Each row was made from one small tree. The marks that hang from a mark follow it in brackets, in alphabetical order. Every link used is in the known rows. Write each row's tree.
Known rows
sovan(sedo): [-0.10  0.24  1.00 -0.09 -0.67 -0.66  1.01  0.56  0.31 -0.33 -0.90  0.63
  0.73 -0.20  0.38  0.54 -1.59 -3.00  0.45  1.48]
durase(mebop sovan): [ 1.38 -1.53  0.78 -0.46  1.38 -2.41  1.65  1.02  0.92  1.23  2.21  0.72
 -2.71  1.23 -0.36 -0.96 -1.45  0.98 -1.50 -1.94]
sedo(sovan(bisev gakam mubo)): [-2.10  1.07 -0.56  2.48 -2.53  2.74  0.16 -0.62  1.84  0.35 -0.27 -0.39
 -1.11 -1.50  1.84  1.67 -0.48 -3.68  0.21  3.47]
sovan(bisev durase funuk rizum): [ 1.09 -0.98  0.16 -0.19 -0.20  2.28 -0.21  0.44 -0.72 -1.45  0.92 -0.76
  3.45 -3.27 -2.66  1.80 -5.25 -0.13 -0.12  5.83]
mebop(funuk(sovan(durase sedo))): [ 0.93  0.15 -1.69 -2.26 -1.55  0.65  3.06 -0.06  2.62  0.00 -0.70  1.57
 -1.16 -2.47  0.74  0.51 -2.09 -0.02  0.15  4.04]
sedo(sovan(gakam)): [-1.21 -0.60 -2.01  1.01 -2.20  1.77 -0.73  1.12 -0.08  0.78 -0.52 -1.34
 -1.59  0.05  1.84  0.59  0.16 -2.39 -0.82  2.14]
sovan(gakam sedo): [-0.23 -0.15  0.53  0.34 -2.52 -0.07  2.06  1.31  1.08 -0.57 -1.39 -1.30
 -0.38 -0.82  1.08  1.72 -3.17 -3.95 -2.33  3.28]
durase(mebop sovan(sedo)): [ 1.50 -1.43  1.41 -0.62  0.64 -2.84  2.84  1.45  1.20  1.02  1.45  1.26
 -1.98  1.14  0.20 -0.45 -2.76 -1.58 -0.96 -0.62]
rikeg(rizum): [ 1.33  0.10 -1.14  0.33 -0.35 -0.37  0.47 -0.19  0.14  0.94 -2.95 -0.14
 -1.06  0.69  0.08  0.86  0.11 -0.03 -1.09 -0.66]
durase(mebop): [ 2.20 -1.17  0.20 -0.14  0.85 -0.94 -0.54  0.82  0.07  0.41  1.67  0.00
 -1.64  0.10  0.41 -2.11  0.45  0.18 -0.73 -0.83]
sovan(funuk mubo sedo): [ 0.31  0.48  2.94  0.94 -0.88  1.29  0.90 -1.69  0.25 -0.76 -0.49  0.46
  2.20 -1.29  1.14 -1.50 -2.75 -3.52 -1.20  4.15]
funuk(mebop sovan(bisev)): [-1.55  1.77  1.58 -0.35 -1.21 -0.29 -0.44  0.95  4.00 -0.14 -1.58  0.58
 -2.81 -1.66  2.17  2.37  0.20 -1.24  1.86  3.22]
sedo(sovan(durase(mebop) funuk gakam rizum)): [ 2.34 -3.39 -1.84 -0.36 -1.80  3.65 -1.91  2.08 -1.54  0.02  1.98 -3.04
 -0.30 -1.58  0.48 -1.27 -3.79 -1.58 -2.66  5.48]
durase(mebop(funuk) sovan(sedo)): [ 1.48 -1.89 -1.81 -1.23  1.16 -2.93  4.25  1.23  2.22  1.08  1.59  2.96
 -2.60  0.54 -1.06 -0.87 -2.35 -1.18 -0.99  0.25]
funuk(sovan(gakam rizum sedo)): [-0.67 -0.16  0.62 -0.46 -2.58  0.33  2.84  1.47 -0.60  0.15 -2.74 -2.49
 -1.21 -1.58  1.75  2.30 -3.86 -3.17 -2.35  5.10]
sedo(sovan): [-0.91 -0.57 -1.88  0.75 -0.80  1.37 -1.58  0.56 -0.53  0.83  0.10  0.48
 -0.84  0.70  1.40 -0.34  1.57 -1.60  1.57  0.59]
mebop(funuk): [-0.17 -0.43 -3.46 -0.40  0.63 -0.08  1.87 -0.07  0.93  0.02  0.16  1.71
 -0.44 -0.58 -1.27 -0.28  0.45  0.57  0.16  0.87]
funuk(mebop sovan(durase gakam mubo)): [-0.30  1.45  3.89 -1.48 -3.61  2.93 -0.14 -0.65  5.22 -0.69 -0.05 -2.78
 -4.02 -2.70  4.05  2.04 -2.81 -1.04 -2.18  4.96]
sovan(bisev durase funuk gakam rizum sedo): [ 1.00 -0.91  0.58 -0.01 -2.69  2.36  1.63  1.55  0.39 -1.74 -0.76 -2.12
  2.88 -4.16 -1.76  3.47 -8.35 -3.82 -2.44  9.07]
mebop(funuk(sovan(bisev gakam mubo sedo))): [-1.23  1.82 -1.01  0.66 -2.72  0.55  5.23 -0.94  3.96  0.06 -2.10  1.49
 -1.86 -3.22  1.12  2.12 -2.30 -2.99 -1.05  5.77]
mebop(funuk(sovan)): [-0.20  0.20 -2.74 -1.04 -0.39 -0.06  2.81 -0.30  1.43  0.67 -0.98  1.63
 -2.05 -1.22  0.38 -0.52  0.78  1.25 -0.15  1.89]
mebop(funuk(sovan(mubo))): [-0.47  0.96 -1.31 -0.47 -0.52  0.81  3.05 -1.87  2.18  0.62 -0.76  1.57
 -2.10 -1.59  1.09 -0.92  0.59  0.58 -0.25  2.20]

Write each row's tree
[ 0.08 -1.42 -1.96  0.61 -2.34  4.08 -0.88  1.45 -0.53 -0.51  0.28 -1.87
  1.26 -2.84 -0.51  2.11 -4.62 -2.41 -0.96  7.19]	sedo(sovan(bisev durase funuk gakam rizum))
[ 0.69 -0.12 -2.32 -2.19 -0.95  1.09  2.21 -0.61  2.46  0.15 -0.05  0.84
 -1.74 -2.33  0.20  0.06 -0.93  2.18 -0.39  2.72]	mebop(funuk(sovan(durase)))
[-0.01 -0.49  1.67 -0.32 -0.76  0.06 -1.16  1.39  1.97 -1.26 -0.64  0.47
  0.70 -0.64  1.30  0.03 -2.33 -4.30 -0.06  4.91]	sovan(funuk(mebop) sedo)
[ 0.55  1.28  3.48  0.01 -1.14  3.21 -1.85 -1.42  4.53 -2.01  1.42  0.26
  0.84 -3.50  0.49  1.45 -3.64 -1.69  0.53  6.08]	sovan(bisev durase funuk(mebop) mubo)
[-0.27 -1.78 -1.88 -0.59 -0.82  3.30 -1.92  0.81 -1.51  0.10  1.23 -0.96
  0.14 -0.71 -0.27  0.97 -1.40 -0.89  1.70  2.83]	sedo(sovan(durase rizum))
[ 1.95 -0.79 -0.98 -0.48  0.51  1.89  1.74 -1.08  1.76 -0.51  3.18  0.79
 -0.08 -3.36 -2.29  0.55 -3.53 -0.12  0.55  4.03]	sovan(bisev durase(mebop(funuk)) mubo rizum)
[-1.52 -0.31 -0.91  2.33 -0.47  3.47 -0.89 -0.85 -1.62 -0.01  0.01  0.44
  1.86 -1.42 -0.20  0.21 -1.27 -3.40  1.68  5.18]	sedo(sovan(bisev funuk mubo rizum))
[-1.35  0.54  2.72  1.20 -0.60  1.58  0.07 -0.08  1.86 -1.84 -0.71  0.46
  2.09 -2.43 -0.08  2.28 -4.75 -6.25  1.36  7.87]	sovan(bisev funuk(mebop) mubo rizum sedo)
[ 2.45 -1.67  0.59  0.54 -2.39  4.10 -1.80 -0.34  0.94  0.15  2.24 -2.01
 -1.12 -1.83  2.56 -2.57 -2.66 -1.75 -2.98  4.79]	sedo(sovan(durase(mebop) funuk gakam mubo))
[ 0.34 -1.82  0.05  0.47 -1.94  1.02  1.87  1.79 -1.99 -0.94 -1.57 -2.44
  2.01 -1.41 -0.43  1.19 -5.75 -4.36 -3.65  6.80]	sovan(funuk gakam rizum sedo)
[ 3.18 -1.65 -1.27 -1.65 -2.07  0.28  2.41  1.63  3.12 -0.58  1.62 -0.50
 -1.57 -2.39  0.21  0.06 -4.60 -1.89 -3.02  4.10]	sovan(durase(mebop(funuk)) gakam sedo)
[ 2.14 -2.44  0.16  0.05 -0.43  4.29 -2.45 -0.64 -1.55  0.31  2.93 -1.16
  0.39 -1.38  0.90 -2.52 -2.56 -1.49 -0.23  4.37]	sedo(sovan(durase(mebop) funuk mubo rizum))
[-1.86 -0.63 -0.84  1.13 -0.33  3.10 -1.08 -0.92 -1.92  0.71  0.60 -0.21
 -0.26  0.09  0.93  0.16  0.34 -2.72  1.71  2.20]	sedo(sovan(mubo rizum))
[ 1.06 -1.03 -2.47 -0.59  0.23 -1.43  3.40  1.27  0.98  0.58 -0.02  1.95
 -1.78 -2.08 -0.45 -0.12 -1.60 -1.75  0.58  3.86]	durase(mebop(funuk(sovan(bisev rizum sedo))))
[ 2.10 -1.06 -2.40 -1.24  0.48 -1.12  1.87  0.58  1.24  1.09  0.72  1.40
 -3.35 -0.89  0.71 -2.64  1.02  1.42 -1.01  0.76]	durase(mebop(funuk(sovan)))
[-1.90  1.50  2.18  0.96 -3.06  1.36  3.73 -0.36  1.20 -0.09 -2.50 -1.30
 -0.77 -3.06  1.63  3.49 -4.40 -4.36 -1.24  6.66]	funuk(sovan(bisev gakam mubo rizum sedo))
[ 0.05  1.45 -1.03 -0.59 -2.58  2.35  3.92 -1.72  4.53 -0.36 -0.67  0.24
 -2.01 -4.17  0.62  1.99 -2.81  0.34 -1.72  5.20]	mebop(funuk(sovan(bisev durase gakam mubo)))
[-1.69 -0.40 -0.43  0.37  0.77 -1.09  3.10  0.65  0.01  0.34  0.10  0.72
  0.03 -0.06 -2.83  3.68 -3.64 -0.34  0.65  1.19]	durase(sovan(bisev rizum))
[-0.84  1.07 -2.91 -0.19 -0.40 -0.41  3.20 -0.19  2.41  0.40 -1.37  2.40
 -1.43 -2.28 -0.31  0.82  0.42  0.56  0.87  2.86]	mebop(funuk(sovan(bisev)))
